Known rows, with every step that occurs
lapof, kesuk, libe, femo, vusap: [-10 -11   2  -6  -5   5   6 -41   3 -10 -16  30   3   2   6   2  16 -28
   8  11  20   1  -1 -29  16 -19  32 -23 -26  14 -45  16 -34  22  27   8
  -9 -11 -25 -24   7  -4  -2 -18 -11]
rekodi, femo: [ 17   7  -8  -1  -5   9 -13  -4   3  10  -3  23  -1  30  13 -13  13 -14
 -10 -13  21  -3  -9   6 -10 -10   7  10   0  15   2  18   5  20  26   3
  -6  -3 -16  -5 -14  15 -22  -6   9]
kesuk, lapof, femo, vusap: [  6   7  -9   1  12  -1 -16   4   0  -6   3  18   8  15  11 -25  10 -36
  -2 -11  18   6  18   2   4  -4  -1 -14 -25  37 -31   6 -10   3  29  16
 -17  14  -2 -27   8 -12  11  -6 -33]
lapof, femo: [ 20   5  -3  -3  -1  -9 -16   5  16  -2   1   9  11  14   3  -9   9  -2
  -1   5   6 -10   4  12 -11   0  -2  -1 -10  35 -13   3  15  29  21  -1
 -16   2  -2 -17  -5  -3 -10   4   0]
libe, femo, vusap: [ 16  -3  -3  -9  -5   8   2 -16  -8  -9 -14  23  16  27   1 -12  -7 -24
   3   8  13  -4  -4 -22   8 -29  18  -8  -7   8 -36  17 -16  11  27  16
   0 -15 -15  -6   8  -2 -10  -5   7]
razev, femo, vusap, kesuk: [ -3  -4  -8  -8   8  -7  -5  -3  -1 -16  -5   3  15  46  -7 -23  11   2
  13  24  17  23  -7 -13  23 -27  11 -25 -17  21 -16  -1  -7  23   9   4
 -13   0 -46  -9   6   6   0  -6 -10]
libe, femo: [ 21   5   0  -4  -9  -3  -2   2   1   0  -7  14   6  21   7  -3  -6   1
  10   2  12  -5  -9 -11  -9 -21  13  -1   8   6 -22  12   5  29  18  16
  -2 -17 -18  -6  -3  -7 -26  -2  21]
femo, lapof, kesuk: [ 22  -2 -10  15  -2  -5  -4 -24   3 -25   6  15  -6 -15 -13 -13  41  -7
 -19   2  35   9  13   5 -16   0  14   0 -11  25 -17  10   6  32  20   7
  -2   6  -7 -12   2   8  14  -4   1]
lapof, femo, vusap: [ 12  -4  -4  -8   6   3 -16 -16   6 -10  -6  18  22  18  -3 -20   9 -25
  -7   8   6  -9  10   2   9  -9   5  -7 -21  40 -28   6  -8   8  25  -1
 -13   1   2 -16  10   7   4   0 -15]
libe, kesuk: [ 10   4  14  -4 -12   8   1  -1   9 -17  11  33   1  11  -7 -13   0   4
   2  10  27  -6  -6 -18  -5 -11   5  -6   7   4 -20   8   2  27  16  15
   5 -12  -9   0 -13   1 -18 -13  13]
rekodi, femo, lapof, kesuk, razev: [ 16  -8 -14  10 -16  -1  -8 -26   2   7  -2  23 -18   5  13 -10  51 -41
 -24 -16  43   5   7   9  -7   7  24  11 -27  36  -5  31  -3  39  29  14
 -15   3 -14 -13   3  25   8 -22   2]
lapof, kesuk: [ 15  -2   2   2  -3   1  -6 -12   9 -31  10  15  -2  -6  -6  -4  22   6
  -3   8  17   2  -2  -2  -7  -6   1  -7  -8  16  -4   0   1  32  21  -3
  -4   3   3 -19 -12  10 -12  -9   2]
razev, kesuk, libe, femo: [-12  -2  -4  15   5 -14  -2   1  11   6 -10  13   2  40  24 -18  16   1
  31  24  30   8  -5 -30   2 -12  30 -28  -4   4 -31   1  -1  34   8  14
  -5 -20 -45  -8   4 -12 -25 -16   1]
lapof, kesuk, libe: [-13   2   0   4  -1  -2   0 -21  16 -21  -5  14  -5 -11   5   6  28  -8
   8   6  27   7  -2 -11   6   5   8 -23 -22  19 -17   2 -10  23  10   0
  -8   7 -17 -25  -9   2  -4 -17 -14]
libe, femo, lapof: [ 27   3 -10   8 -12  -7   3  -9  -5   5  -9  12   0  17   0 -14  11 -16
  -6  -2  27   1   2  -7 -14 -13  22   7   4  15 -34  25  10  29  19  22
  -1 -12 -27   1   8  -8  -2   7  19]
vusap, kesuk, rekodi, femo, lapof: [ -8  12 -14  24 -20  13  14 -14  -7  23  -6  10  -6  35  22 -24  29  -4
   8 -29  32  12   0  14  -1 -12  25  14  -2  47  -9  44   4  14  11 -10
 -27  13 -55 -13  14 -11  13   5  -6]
vusap, femo, lapof, kesuk, rekodi: [ -5   3   0  28  -9   3  11 -23   2 -14  16  11  -5   4   5 -10  24   7
   0  -3  34   8   7  10 -16  -4  10 -13  -5  49 -21  18   4  29  24  -5
 -50   7 -24 -38   8 -16   9   3   8]
rekodi, femo, lapof: [ 21   6 -15  14  -6   4 -10 -15  -4  12  -7  19  -5  25   7 -22  30 -30
 -27 -18  41   5   6  13 -13  -3  18  19  -4  25  -9  25   8  19  23   7
  -3   2 -25   4   1  11  -1   4   9]
rekodi, femo, lapof, kesuk: [ 24  -6 -15  13 -11   2 -11 -32  -3   2   9  29 -15   5  -2 -18  48 -19
 -33 -13  38   4  12  14 -20  -2  26  22 -13  25  -4  25   3  40  35   1
  -5   3 -14 -11  -3  17   0  -6   5]
lapof, femo, vusap, kesuk, razev: [ -8  -1   2 -14  -6  -7  -4  -8  17   4 -17   8  18  21  15  -8  19 -23
  10  10   5   6  11  -3  28  -7   9 -23 -29  56 -26  21  -9  23   2   3
 -22  12 -24 -22  17   0  14 -13 -25]
lapof, kesuk, razev: [ 10  -6   2   0 -10  -2  -2  -6  13 -22   0  13  -4 -10   8   4  28 -18
   7   7  23   3  -8  -6   9   4   0 -20 -24  24  -8   6  -1  35  15  15
 -13   2   0 -21  -5  14  -5 -24   0]

Rows
[-22  13   6  -2 -13 -11  13  -9  16  17 -24   7   1  26  17   8   5   9
  31   4  14  13  -4 -21   8 -16  26 -17   2  21 -28  24  -2  31  -7   5
  -9   2 -57 -13  -1 -27 -14  -6   0] | vusap, kesuk, libe, femo
[ -5  10   1  -3   0   2  10   3  -7   6  -6  20   2  30  13 -21   5 -12
  17  -8  19  27   9 -19  11 -32  20 -16   3  17 -32  25 -12  17  12  20
   0   5 -40 -22   8 -30  -1 -13 -16] | libe, femo, vusap, kesuk, lapof
[  2 -11 -10   6 -12  31   4 -35 -13 -10   4  36   0  16  15 -23  24 -27
   1 -14  21  -7  -9   0  11 -19  18   3 -28  29 -14  27 -30   5  42 -16
 -36  -2 -13 -30   7  13   3 -16 -14] | lapof, kesuk, rekodi, femo, vusap
[ 13  -8  -8  14 -10  -8   1 -16   7 -19  -3   8  -8 -14   3  -6  44 -32
  -9  -1  39  11   7   0   1  11  15 -13 -27  32 -18  17   0  35  14  20
 -12   7  -8 -13   9  14  19 -19  -1] | femo, lapof, kesuk, razev
[-16  16   2  13 -12  10  20   8   6  -7  -5  -2   7  22  18 -12   5  21
  38  -7   9  10 -10   0  10 -13   0 -12   1  35  -9  20   3   9  -3 -12
 -27  11 -39 -22   2 -20   2  -2  -4] | vusap, kesuk, rekodi
[ -8  -9 -25  15   1 -24  -9 -22   5 -16   1  -1  -9   6  -2 -10  44 -19
   0  11  47  22  -1  -2  -2   9  23 -23 -37  21 -29  -1  -2  40  18  12
 -22  -2 -42 -16   5   9  15  -3 -11] | razev, femo, lapof, kesuk, libe
[ 11  -8  -8   6 -14 -16  -3   1   3 -10   9  14  -7  26   3 -21  15 -29
   1  12  51  13 -11 -16   3   3  17 -20 -25  13 -33  11   4  45  21  43
 -18 -20 -34   3   8  15   8 -17  13] | libe, kesuk, razev, femo, lapof
[-22   5   1  22   1 -11   1 -34  20  -3   0  11  -9  -3   0   5  41  -7
 -13   6  44  19  16  -3 -14   6  18 -23  -8  45 -28  12   2  34  12   2
 -26  11 -34 -29   0  -8   7   1  -1] | vusap, femo, lapof, kesuk, libe
[-14   2  -1   0  -9   8  10  -9   4   0  -7   8  21  28  15 -22   6   0
  24   1   1  -3   6   3  22 -16   8 -14 -20  57 -29  23 -12   5  12 -18
 -40  11 -29 -33  21 -19  15   0 -28] | lapof, femo, vusap, kesuk, rekodi
[-15  16   2   7  13   7   6   5  -2 -12  -5  10   5  21   5 -25  19 -16
  14 -10  24  30  11 -10  18 -20   5 -24  -6  26 -17  11 -12   0   3  13
   3  25 -29 -22   7 -15  13 -11 -28] | femo, vusap, kesuk, lapof
[ 12  17  -8   7   5  -9 -15  21   9   4  12   6  -1  13  16 -19   9 -11
   4 -16  16   7  14  14 -11   7  -8  -7  -9  35 -16   3  14  21  22  14
 -17  13  -4 -28  -6 -20  -1  -3 -17] | kesuk, lapof, femo
[ -2   0   3 -12  -1  -5  -8 -14  13  -4 -11  12  21  22  -3 -17  15   0
   0  13   1   2  13   1  12 -19   9 -10 -12  48 -20  14  -3  23   9 -11
 -12  11 -20 -18   9  -8   4  -1 -23] | lapof, femo, vusap, kesuk
[  7  -1  -9  13 -19  19   1 -19  -2  -2  10  28 -10  14  23 -14  22  -3
   9 -19  20  -8 -14  11  -6  -9  13  11 -14  27  -1  23  -7  23  37 -15
 -37  -1 -16 -34  -6   6  -9 -13   0] | lapof, kesuk, rekodi, femo
[-34   7  -4  -3  -1  13   4 -30   9  18 -26  21   2  37  19  -8  28 -28
   6  -8  24  15   0 -14  28 -20  28 -12 -19  32 -17  30 -26   6   4 -10
  -6  15 -52 -10   4   4   1 -11 -24] | rekodi, femo, vusap, kesuk, libe
[ -5  22  -2   5   1 -14  -9  20  16   9   9   4  -3  17  14 -15  18  11
  10 -10  11  17  19  11  -9  -2   0  -7  -1  46 -11  12  18  33   6   7
 -14  25 -26 -32  -5 -31   1  -3 -27] | vusap, kesuk, lapof, femo
[-35  17   6   6  -1  -6  10  -4  24   0 -19  -1   3  16  13   4  18   8
  25   2  20  20  -2 -11  16  -7  10 -26  -6  28 -15  12   1  15 -12  -2
  -4  16 -46 -11  -3 -13  -3  -5 -16] | vusap, kesuk, libe
[-18   7   3   9  -5  20  20  -8  -4 -16 -12   7  17  25  12 -21   5  -2
  31  -2  12  11  -9 -10  29 -25   9 -24 -12  35 -23  20 -19  -9   5 -11
 -24  12 -37 -21  17 -12  16  -4 -17] | femo, vusap, kesuk, rekodi
[  0   1 -16   9  -8 -26  -2   7   7   3  -9 -17   0  35   9 -14  32 -13
  14  10  39  33  -4  -2  13  -3  13 -21 -22  33 -15  13  14  42  -1  27
 -20   5 -58  -2  12   9  15  -5   0] | vusap, kesuk, razev, femo, lapof
[ -6   0   0  -1 -12  -8   5 -25  11  -3  -6  22  -7  -3  10  11  16  -5
  13   5  20  -2  -7 -21  -3  -8  27 -18 -15  11 -31  15 -11  40  21   9
 -13  -9 -26 -26  -6  -9 -15 -17   0] | lapof, kesuk, libe, femo
[ -3   4 -13  14  -9 -12   8 -18   1  12 -23   5  -3  15  12  -3  16 -29
   6  -3  38   6   4 -14  -1  -3  31 -10  -8  21 -44  24  -2  20  13  23
  -7  -6 -44  -1  14 -15   7   2   5] | kesuk, libe, femo, lapof
[-38   9   2  -1   6   3   9 -21  14  -9 -28   7  13  20   6  -5  19 -17
  23   9  22  21   2 -21  34 -16  16 -35 -18  31 -28  13 -22  -5  -7  -1
  -2  17 -46  -9  11  -5  11  -9 -29] | femo, vusap, kesuk, libe
[  6   0  -1  16 -11  14   9  -9   0 -27   9  12  -1  -3  11 -10  13   6
  22  -4  17  -3 -11   0   1  -6   2 -11 -14  24 -11   7  -5  16  22 -11
 -34   1  -8 -32  -1  -3   0 -12  -4] | lapof, kesuk, rekodi
[ -5   4  -6  -3  -7 -23  -6  20  15  -3  -8  -8   3  40  19  -7  14   3
  29  16  21  25 -18  -8  20  -9   2 -31 -20  22  -5   4  14  43  -2  20
 -25   0 -47 -14  -2   7  -8 -15   0] | vusap, kesuk, razev, femo
[  2   2  16  -3 -16   2   5   5  14  -8   2  27  -1   7  10  -5   2 -19
  12   5  32  -3 -10 -23  10  -3   3 -18  -9  12 -23  15  -5  28  12  30
  -8 -12  -9  -8  -5   8 -11 -28   7] | libe, kesuk, razev
[ 15  -5 -23  12  -2 -21 -10   7  -2  -7  -5 -11   0  28  10 -15  25 -37
   6   7  45  20 -12  -3   9   7   9 -20 -31  23 -21   6  12  31  15  34
 -23  -8 -34   0  12  17  13  -6   8] | kesuk, razev, femo, lapof
[  8   7 -20  28 -15  16   5 -11 -13  16  -4  11  -5  25  22 -26  20 -29
  -3 -30  38   2  -4  16  -5  -2  18  18  -9  33 -14  33   0   3  29  -3
 -29   1 -34  -7  13   1  12   4   3] | kesuk, rekodi, femo, lapof
[  2  11  -7  30  23  -4 -11  35   2 -16  19  10  -6  35  16 -45  27  -1
  20   5  39  27   6  -9  -7   0   0 -28   1   5  -7 -14   9  21  12  24
   2   3 -22 -14  -4 -10 -11 -19 -17] | razev, kesuk, lapof
[ -6  -2 -17  15  -6  -3  -4 -41   5   9  -6  24 -18   1  11  -7  54 -33
 -20 -16  49  10  10   7  -8   6  33   4 -25  31 -16  25 -11  28  25  -1
 -11   7 -33 -15   1  13   7  -9 -11] | rekodi, femo, lapof, kesuk, libe
